Known rows, with every step that occurs
Z -> A -> Q -> M: [ 0.17  0.18  0.15  0.01  0.21 -0.18 -0.18  0.22 -0.07  0.01  0.13  0.08
  0.14  0.05  0.00 -0.12 -0.09 -0.13  0.35]
H -> Z -> L: [ 0.10 -0.02  0.04  0.07  0.14 -0.29  0.02  0.04 -0.01  0.06  0.14 -0.04
 -0.04  0.06 -0.20 -0.13 -0.32  0.18  0.10]
E -> Q: [-0.08 -0.01 -0.08  0.04 -0.01 -0.09 -0.16 -0.18 -0.05  0.14 -0.01  0.09
 -0.12 -0.08 -0.04 -0.22  0.01 -0.08  0.28]
Z -> L: [ 0.05  0.04 -0.03  0.10 -0.02 -0.17 -0.02 -0.02 -0.24  0.12  0.01  0.15
  0.03  0.03 -0.33 -0.18 -0.13  0.08  0.04]
M -> E -> A -> Q: [-0.06 -0.08  0.13  0.04 -0.23 -0.24 -0.02  0.21 -0.22  0.08  0.18  0.02
  0.08  0.06 -0.25 -0.09 -0.08 -0.11 -0.04]
E -> A -> Q -> Z -> L: [ 0.16 -0.07  0.15  0.09  0.00 -0.14  0.05  0.12 -0.22  0.21  0.11  0.01
 -0.01 -0.07 -0.27 -0.17 -0.23 -0.16  0.00]
M -> A -> Q -> Z -> L: [ 0.00 -0.06 -0.02 -0.02  0.15 -0.25  0.02  0.17 -0.14  0.17  0.06  0.04
 -0.12 -0.08 -0.45 -0.20 -0.10 -0.19  0.03]
Q -> M: [ 0.05  0.09  0.02 -0.17  0.00 -0.01 -0.18  0.21 -0.09 -0.17 -0.11 -0.03
  0.04  0.22 -0.05 -0.12 -0.07  0.03  0.19]
E -> A -> Q -> M -> H -> Z: [ 0.04  0.05  0.29 -0.02  0.15 -0.25 -0.16  0.37 -0.12  0.00  0.14 -0.11
  0.07  0.11 -0.02 -0.23 -0.35 -0.04  0.08]
A -> Q: [ 0.09  0.11  0.13  0.11  0.09 -0.24 -0.21 -0.07 -0.14  0.10  0.10  0.12
 -0.08 -0.13 -0.25 -0.15 -0.07 -0.16  0.11]
Z -> E -> Q -> M -> H: [-0.01 -0.03 -0.07 -0.02  0.12 -0.32 -0.21  0.05 -0.03  0.02 -0.01  0.21
 -0.04  0.06 -0.04 -0.19 -0.29  0.06  0.26]
E -> A -> Q -> Z: [ 0.17 -0.03  0.19  0.03  0.01 -0.12 -0.03  0.12 -0.18  0.13  0.12 -0.02
 -0.08 -0.06 -0.16 -0.14 -0.22 -0.22  0.03]
H -> Z: [ 0.12  0.02  0.08 -0.01  0.14 -0.26 -0.11  0.04  0.06 -0.05  0.16 -0.08
 -0.16  0.08 -0.03 -0.06 -0.29  0.08  0.15]
E -> Q -> Z: [-0.04 -0.09 -0.17 -0.03 -0.03  0.02  0.03 -0.22  0.07  0.19  0.00  0.03
 -0.24 -0.05 -0.10 -0.11 -0.03 -0.14  0.39]
Z -> A -> Q -> M -> E: [ 0.07  0.12  0.10 -0.01  0.10 -0.22 -0.10  0.27 -0.05  0.02  0.17  0.08
  0.20  0.11 -0.07 -0.07 -0.05 -0.11  0.33]
Q -> Z: [ 0.13 -0.01 -0.08 -0.10 -0.02  0.00  0.07 -0.06  0.00  0.04  0.03  0.03
 -0.23  0.09 -0.19  0.05 -0.14 -0.13  0.25]
Q -> M -> A: [-0.03  0.03  0.00 -0.26  0.08 -0.08 -0.20  0.43 -0.13 -0.20 -0.12 -0.07
  0.04  0.22 -0.12 -0.21 -0.04 -0.02  0.09]
Q -> Z -> L: [ 0.10 -0.05 -0.13 -0.03 -0.02 -0.05  0.20 -0.07 -0.07  0.15  0.01  0.07
 -0.12  0.06 -0.35 -0.02 -0.17 -0.02  0.18]
M -> H: [-0.10  0.19  0.03 -0.03  0.09 -0.25 -0.16  0.05 -0.13 -0.02  0.12  0.16
 -0.10  0.16 -0.08 -0.12 -0.23  0.01  0.24]
H -> Z -> E: [ 0.25 -0.05  0.06  0.05  0.20 -0.45 -0.14  0.05  0.05 -0.05  0.18  0.04
 -0.18  0.04 -0.07 -0.02 -0.46  0.12  0.08]
M -> E -> Q: [-0.23 -0.11 -0.14 -0.02 -0.24 -0.14  0.00 -0.04 -0.03  0.12  0.08  0.07
 -0.02  0.07 -0.19 -0.09  0.08 -0.03  0.22]
M -> A -> Q -> Z: [ 0.02 -0.03  0.01 -0.07  0.15 -0.23 -0.05  0.18 -0.09  0.09  0.07  0.02
 -0.20 -0.08 -0.34 -0.16 -0.08 -0.25  0.07]
Q -> M -> Z -> E: [ 0.11 -0.10  0.09 -0.09 -0.02 -0.07 -0.10  0.23 -0.05 -0.13 -0.19  0.01
  0.06  0.19  0.03 -0.05 -0.27  0.07 -0.07]

Rows
[ 0.21 -0.18  0.25  0.16 -0.03 -0.26 -0.08  0.11 -0.17  0.09 -0.01  0.10
 -0.02 -0.07 -0.02 -0.08 -0.40 -0.09 -0.32]
M -> Z -> E -> A -> Q
[ 0.02 -0.04 -0.15 -0.02  0.06 -0.01  0.04 -0.14  0.09  0.21  0.09  0.06
 -0.13 -0.03  0.01 -0.09 -0.04 -0.17  0.51]
E -> Q -> Z -> A
[ 0.23 -0.02  0.04  0.08  0.13 -0.30 -0.03 -0.09 -0.03  0.16  0.11  0.17
 -0.22 -0.14 -0.35 -0.01 -0.25 -0.18  0.15]
A -> Q -> Z -> E
[ 0.13  0.03  0.05  0.04  0.09 -0.14 -0.01 -0.10 -0.02  0.16  0.09  0.08
 -0.19 -0.10 -0.31 -0.04 -0.11 -0.22  0.22]
A -> Q -> Z
[ 0.02 -0.01  0.17  0.06  0.06 -0.09 -0.04  0.12 -0.09  0.10 -0.11  0.01
  0.13  0.00 -0.21 -0.17 -0.14 -0.03 -0.03]
A -> Q -> M -> Z -> L
[ 0.05  0.04  0.14  0.02  0.23 -0.51 -0.13  0.22 -0.04 -0.03  0.26  0.07
 -0.11  0.17  0.02 -0.10 -0.58  0.11  0.12]
M -> H -> Z -> E -> A
[ 0.12 -0.09 -0.08  0.10  0.05 -0.33 -0.21 -0.13 -0.08  0.10  0.03  0.25
 -0.15 -0.12 -0.10 -0.17 -0.21 -0.02  0.15]
Z -> E -> Q
[ 0.22 -0.19  0.19  0.10 -0.09 -0.20 -0.07  0.14 -0.18  0.03 -0.04  0.07
 -0.03  0.02  0.06 -0.05 -0.40 -0.03 -0.32]
M -> Z -> E -> A
[ 0.08  0.23  0.16 -0.01  0.28 -0.25 -0.18  0.26 -0.06  0.02  0.18  0.12
  0.15  0.11  0.01 -0.13 -0.17 -0.11  0.40]
Z -> A -> Q -> M -> H
[ 0.27 -0.05  0.19  0.05  0.08 -0.37 -0.25  0.25 -0.23 -0.01  0.06  0.13
  0.04 -0.03 -0.14 -0.17 -0.37 -0.06 -0.07]
Z -> E -> A -> Q -> M
[ 0.20  0.18  0.15  0.11  0.20 -0.27 -0.18  0.06 -0.12  0.10  0.22  0.16
  0.05 -0.07 -0.05 -0.11 -0.09 -0.18  0.30]
Z -> A -> Q
[ 0.03  0.08  0.07  0.01  0.26 -0.52 -0.13  0.10  0.02 -0.04  0.24  0.12
 -0.16  0.16 -0.04 -0.07 -0.54  0.14  0.21]
M -> H -> Z -> E
[-0.17 -0.06 -0.10 -0.16  0.05 -0.04 -0.19  0.18 -0.04  0.01 -0.13 -0.04
 -0.02  0.05 -0.04 -0.32  0.04 -0.06  0.27]
E -> Q -> M -> A
[ 0.29 -0.07  0.12  0.08  0.00 -0.36 -0.21  0.16 -0.26 -0.02  0.09  0.18
 -0.05  0.00 -0.08 -0.13 -0.38 -0.02 -0.11]
Z -> E -> A
[ 0.02  0.08  0.27 -0.01  0.07 -0.19 -0.19  0.33 -0.22  0.01  0.07 -0.01
  0.11  0.09 -0.07 -0.24 -0.25 -0.10  0.06]
E -> A -> Q -> M -> H
[ 0.19  0.09  0.19  0.00  0.32 -0.31 -0.12  0.24  0.12 -0.02  0.24 -0.09
  0.04  0.08  0.07 -0.07 -0.30  0.01  0.35]
H -> Z -> A -> Q -> M
[ 0.04  0.01  0.20  0.00  0.06 -0.07 -0.12  0.12 -0.05  0.02 -0.09 -0.02
  0.05  0.01 -0.11 -0.12 -0.12 -0.10  0.01]
A -> Q -> M -> Z
[ 0.30 -0.05  0.18  0.14  0.07 -0.43 -0.24  0.13 -0.26  0.07  0.14  0.20
 -0.04 -0.11 -0.17 -0.16 -0.37 -0.09 -0.11]
Z -> E -> A -> Q
[ 0.30 -0.14 -0.01 -0.04 -0.01 -0.19  0.04  0.08 -0.09  0.05  0.08  0.09
 -0.19  0.05 -0.16  0.03 -0.37 -0.11  0.08]
Q -> Z -> E -> A
[-0.10  0.17  0.04 -0.19  0.10 -0.11 -0.17  0.27 -0.07 -0.15 -0.04  0.03
  0.05  0.31 -0.02 -0.13 -0.19  0.07  0.28]
Q -> M -> H
[ 0.05  0.06  0.20  0.08  0.27 -0.56 -0.15  0.18 -0.03  0.04  0.29  0.09
 -0.11  0.07 -0.05 -0.13 -0.59  0.05  0.12]
M -> H -> Z -> E -> A -> Q
[ 0.08  0.02  0.13 -0.13  0.02  0.05 -0.06  0.30 -0.01 -0.13 -0.12 -0.06
  0.16  0.26  0.18 -0.05 -0.15  0.01  0.12]
Q -> M -> Z -> A
[ 0.11 -0.09  0.00 -0.04  0.20 -0.35 -0.08  0.19 -0.11  0.09  0.09  0.10
 -0.21 -0.10 -0.37 -0.15 -0.18 -0.22  0.02]
M -> A -> Q -> Z -> E
[-0.08  0.13  0.07 -0.20  0.19 -0.19 -0.13  0.32  0.05 -0.18  0.04 -0.08
  0.01  0.33  0.03 -0.11 -0.32  0.16  0.31]
Q -> M -> H -> Z
[ 0.00  0.08  0.07 -0.16  0.23 -0.31 -0.16  0.32  0.06 -0.17  0.06 -0.01
  0.00  0.31  0.01 -0.09 -0.43  0.19  0.25]
Q -> M -> H -> Z -> E
[-0.15 -0.14 -0.19 -0.06 -0.19 -0.08  0.17 -0.02  0.07  0.18  0.15  0.05
 -0.03  0.11 -0.14  0.02  0.03 -0.11  0.41]
M -> E -> Q -> Z -> A
[ 0.12 -0.11  0.00 -0.01  0.21 -0.36 -0.15  0.07  0.14 -0.02  0.08 -0.02
 -0.11  0.04  0.02 -0.12 -0.39  0.14  0.22]
H -> Z -> E -> Q -> M
[-0.05 -0.16  0.04  0.04 -0.23 -0.20  0.19  0.20 -0.18  0.20  0.17  0.01
  0.08  0.07 -0.40 -0.06 -0.13 -0.09 -0.02]
M -> E -> A -> Q -> Z -> L
[ 0.13  0.01  0.22  0.14  0.07 -0.13 -0.04  0.07 -0.06  0.13  0.07  0.06
  0.05 -0.03  0.08 -0.03 -0.18 -0.16  0.01]
M -> Z -> A -> Q
[ 0.02  0.04  0.14 -0.16  0.20 -0.31 -0.15  0.43 -0.01 -0.17  0.07 -0.05
  0.05  0.31  0.06 -0.14 -0.47  0.15  0.18]
Q -> M -> H -> Z -> E -> A
[-0.11 -0.01 -0.08 -0.09  0.01  0.02 -0.17  0.00  0.00  0.03 -0.12  0.00
  0.00  0.05  0.01 -0.24  0.03 -0.02  0.35]
E -> Q -> M
